Known rows, with every step that occurs:
buso/mafi/rinag/rupu/mizum/zadumi/mogik: [ 1.201 -0.720  0.556 -1.460 -0.468  0.521  2.200  2.864  1.137  1.268
  1.143  0.056 -0.342 -0.502  2.292  0.195 -0.713 -3.090]
mogik/rupu/mizum/zadumi/buso/mafi: [ 3.510 -1.779  0.118 -1.816  0.691 -0.227  1.504  1.096  0.891  0.000
 -0.216  3.016  0.722  0.525  2.676  3.471 -0.940 -2.162]
buso/mafi/rinag/rupu/mizum/zadumi: [ 0.829 -1.334  0.907 -1.282  1.260  1.208  1.797  3.124  1.006  0.528
  1.186  1.449 -0.220 -0.934  2.724 -0.208  0.071 -2.827]
mogik/rupu/mizum/zadumi/buso/mafi/rinag: [ 2.743 -1.540  0.136 -1.365  1.412 -0.225  1.015  1.355  0.994  0.220
  0.410  2.168  0.249  0.299  3.643  0.937 -0.763 -3.754]
mizum/zadumi/buso/rupu/rinag: [ 2.534  0.740  0.025 -1.946  2.132 -2.103  0.581  2.514  1.113  1.333
 -0.418  0.836  0.270  0.223  2.344 -0.175  1.087 -0.290]
zadumi/mogik: [ 1.666  0.804 -0.540 -1.627 -1.963 -0.303  1.347  1.394  1.048  0.379
  0.128  0.064  0.336  0.763  0.623  2.467 -0.011 -0.604]
mogik/rupu/mizum/mafi: [ 1.784  0.809 -1.224 -0.570 -0.721  1.182  1.091  1.940  0.346  0.702
  0.339  2.327  0.053  0.238  0.329  3.309 -0.357 -2.026]
buso/mafi: [ 2.071 -1.415 -0.553 -1.499 -1.248 -0.246  1.019  1.825  0.582 -0.341
 -0.243  1.438 -0.104  0.310  0.488  1.972  0.799 -0.679]
mafi/rinag/rupu: [ 0.221  0.531  0.611 -0.734  1.026 -0.077  0.622  3.393  0.633 -0.495
  0.960  1.132  0.130 -0.273  2.217 -2.197  0.292 -3.384]
buso/mafi/rinag/rupu: [ 0.696 -1.236  0.300 -0.942 -0.023 -0.482  0.624  3.606  0.301 -0.478
  0.769  0.757 -0.456 -0.326  1.647 -2.359  0.385 -3.705]
mafi/rinag/rupu/mizum: [-0.039  0.331  1.179 -0.249  1.563  1.842  0.895  3.092  0.651 -0.193
  1.181  0.776 -0.143 -0.505  2.972 -0.680 -0.345 -2.734]
rinag/rupu/mizum/zadumi/buso: [ 1.875  0.111  0.899 -1.799  2.250  0.508  1.629  1.964  1.690 -0.199
  0.441  2.976  1.432 -0.349  3.228  1.600 -0.812 -0.415]
mogik/rupu/mizum/zadumi/buso: [ 2.883  0.085  0.339 -1.690  1.868  0.185  1.508  1.014  1.359  0.067
  0.179  3.266  1.242  0.499  3.470  3.440 -0.997 -1.864]
rupu/mizum/zadumi/buso/mafi/rinag: [ 2.318 -1.239  0.249 -1.542  1.135  0.586  0.986  1.252  1.415 -0.019
  0.599  1.573  0.310  0.004  3.133  0.908  0.075 -0.985]
zadumi/mogik/mafi: [ 2.082 -0.712 -1.484 -1.287 -1.755 -0.693  1.309  1.615  0.721 -0.791
  0.254  0.207  0.395  1.214  1.261  2.646 -0.197 -3.219]
mafi/rinag: [ 0.812  0.508 -0.025 -0.728  0.424  0.338  0.481  2.094  0.796 -0.215
  0.841  0.872  0.011  0.357  2.001 -0.444  0.943 -2.021]
mogik/mafi/rinag/rupu/mizum/zadumi: [ 0.723 -1.093  0.267 -0.867  2.551  1.445  1.705  3.269  0.987 -0.680
  1.501  1.720  0.272 -0.344  3.863 -0.095 -0.300 -4.871]
mogik/rupu/rinag: [ 1.216  0.048  0.692 -0.389  1.113 -1.105  1.110  3.469 -0.345  0.771
  0.011  2.501 -0.165  0.567  1.369 -0.233  0.578 -3.581]
zadumi/buso/mafi/rinag/rupu: [ 1.938 -1.449  0.197 -1.243  0.563 -1.464 -0.075  2.949  0.749 -1.443
  0.326  1.249  0.180 -0.155  2.536 -3.008 -0.264 -3.138]
mogik/mafi/rinag/rupu/mizum/zadumi/buso: [ 1.803 -1.295  0.377 -1.099  3.230  0.553  1.032  2.721  1.383 -1.538
  1.373  2.225  1.007 -0.044  4.724 -0.620 -0.813 -4.417]

Rows:
[ 2.503  0.271  0.361 -1.921  1.605  0.810  1.449  0.677  1.702 -0.007
  0.349  2.739  1.112  0.196  2.970  3.475 -0.206  0.897]
rupu/mizum/zadumi/buso
[ 1.574 -0.369 -0.551 -0.948  0.386  1.231  1.941  1.609  1.451  0.377
  1.398  0.049  0.122  0.452  3.158  2.240 -0.378 -3.819]
rupu/mizum/zadumi/mogik/mafi/rinag
[ 1.344  0.453  1.147 -1.226  2.942  0.716  1.259  2.503  1.575 -0.184
  1.176  2.101  0.817 -0.576  4.047 -0.865 -0.704 -1.885]
mafi/rinag/rupu/mizum/zadumi/buso
[ 0.887  1.161 -1.585 -0.725 -0.827  0.082  0.120  2.404  0.765  0.225
  0.770  1.177 -0.117  0.051  0.045 -0.572  1.226 -1.347]
mizum/mafi/rinag
[ 2.153 -1.212  0.037 -1.960  1.379 -1.726  0.780  2.745  1.287 -0.574
  0.489  2.091  0.763 -0.357  2.704 -2.507  0.046 -2.782]
mizum/zadumi/buso/mafi/rinag/rupu
[ 2.517 -1.449  0.603 -2.059  1.254  0.185  1.658  2.109  1.380 -0.439
  0.183  2.662  0.770 -0.429  2.558  1.581 -0.813 -0.728]
rinag/rupu/mizum/zadumi/buso/mafi
[ 0.675  1.168 -1.053 -0.201 -0.289  1.999  0.516  1.925  0.841  0.553
  1.169  0.973 -0.382 -0.234  0.734  0.899  0.711 -0.781]
rupu/mizum/mafi/rinag
[ 1.786 -0.306 -1.249 -1.516 -0.338 -0.810  1.599  1.871  1.212  0.079
  1.092  0.264  0.250  0.687  2.415  0.683  0.304 -4.328]
mizum/zadumi/mogik/mafi/rinag
[ 0.184  1.163 -0.983 -0.813 -0.175 -0.250  0.326  3.519  0.686  0.092
  1.101  1.540  0.043 -0.578  0.333 -2.559  0.579 -2.792]
mizum/mafi/rinag/rupu
[ 1.821 -0.677 -0.291 -1.601  0.278  0.734  2.627  2.530  1.369 -0.115
  1.009  1.204  0.723  0.184  2.595  2.914 -1.035 -3.606]
rinag/rupu/mizum/zadumi/mogik/mafi
[ 1.875  0.852 -0.117 -1.803  1.072  1.404  1.367  1.405  1.592  1.634
  0.123  0.069 -0.164 -0.370  2.645  4.345  0.358 -0.033]
buso/rupu/mizum/zadumi
[ 0.312  0.505  1.133 -1.007  2.357  1.682  1.835  3.006  1.285  0.542
  1.385  1.900  0.320 -0.881  3.354 -0.177 -0.043 -2.449]
mafi/rinag/rupu/mizum/zadumi
[ 1.105  0.885 -0.929  0.033 -0.156  1.395  0.535  2.419  0.492  0.710
  1.105  1.515 -0.402  0.133  1.333  0.845 -0.129 -3.668]
mogik/rupu/mizum/mafi/rinag
[ 1.163  1.475 -1.415 -0.461 -0.378  1.328 -0.112  2.016  0.918  1.524
  0.973 -1.264 -0.976 -0.394  1.227  1.025  0.803 -1.316]
buso/rupu/mizum/mafi/rinag
[ 1.304 -0.345 -0.633 -1.558  0.418 -1.059  1.751  3.148  1.170 -0.298
  1.232  0.606  0.423  0.242  2.873 -1.229 -0.336 -5.751]
mizum/zadumi/mogik/mafi/rinag/rupu
[ 0.654  0.086  1.043 -0.715  0.994  1.794  1.592  2.795  0.585 -0.329
  0.538  1.658  0.302 -0.428  2.159  1.861 -0.393 -1.149]
rinag/rupu/mizum
[ 0.765 -0.626  0.189 -0.120  0.272  1.012  1.225  3.163  0.496 -0.665
  1.521 -0.524 -0.207  0.212  3.318 -0.157 -1.122 -5.529]
zadumi/mogik/mafi/rinag/rupu/mizum
[ 3.186  0.700 -0.878 -2.481  1.013 -1.590  0.431  1.102  1.933  0.685
 -0.341  0.743  0.829  0.391  2.524  2.111  0.562  0.003]
mizum/zadumi/buso/rupu
[ 2.353  0.892 -0.754 -2.008 -1.044 -1.406  2.236  1.575  1.219  1.423
  0.130  1.691  0.739  0.820  1.310  2.893 -0.575 -3.145]
mizum/zadumi/mogik/rupu
[ 2.207  1.329 -1.354 -0.672  0.181  0.420 -0.922  1.460  1.394  0.631
  0.655 -1.019 -0.386 -0.008  1.983  0.295  0.233 -0.738]
zadumi/buso/rupu/mizum/mafi/rinag
[ 2.024 -0.052 -0.881 -1.291  0.075  0.492  1.202  1.610  1.521  1.276
  1.216 -2.136 -0.515  0.308  3.725  2.389 -0.196 -4.390]
buso/rupu/mizum/zadumi/mogik/mafi/rinag
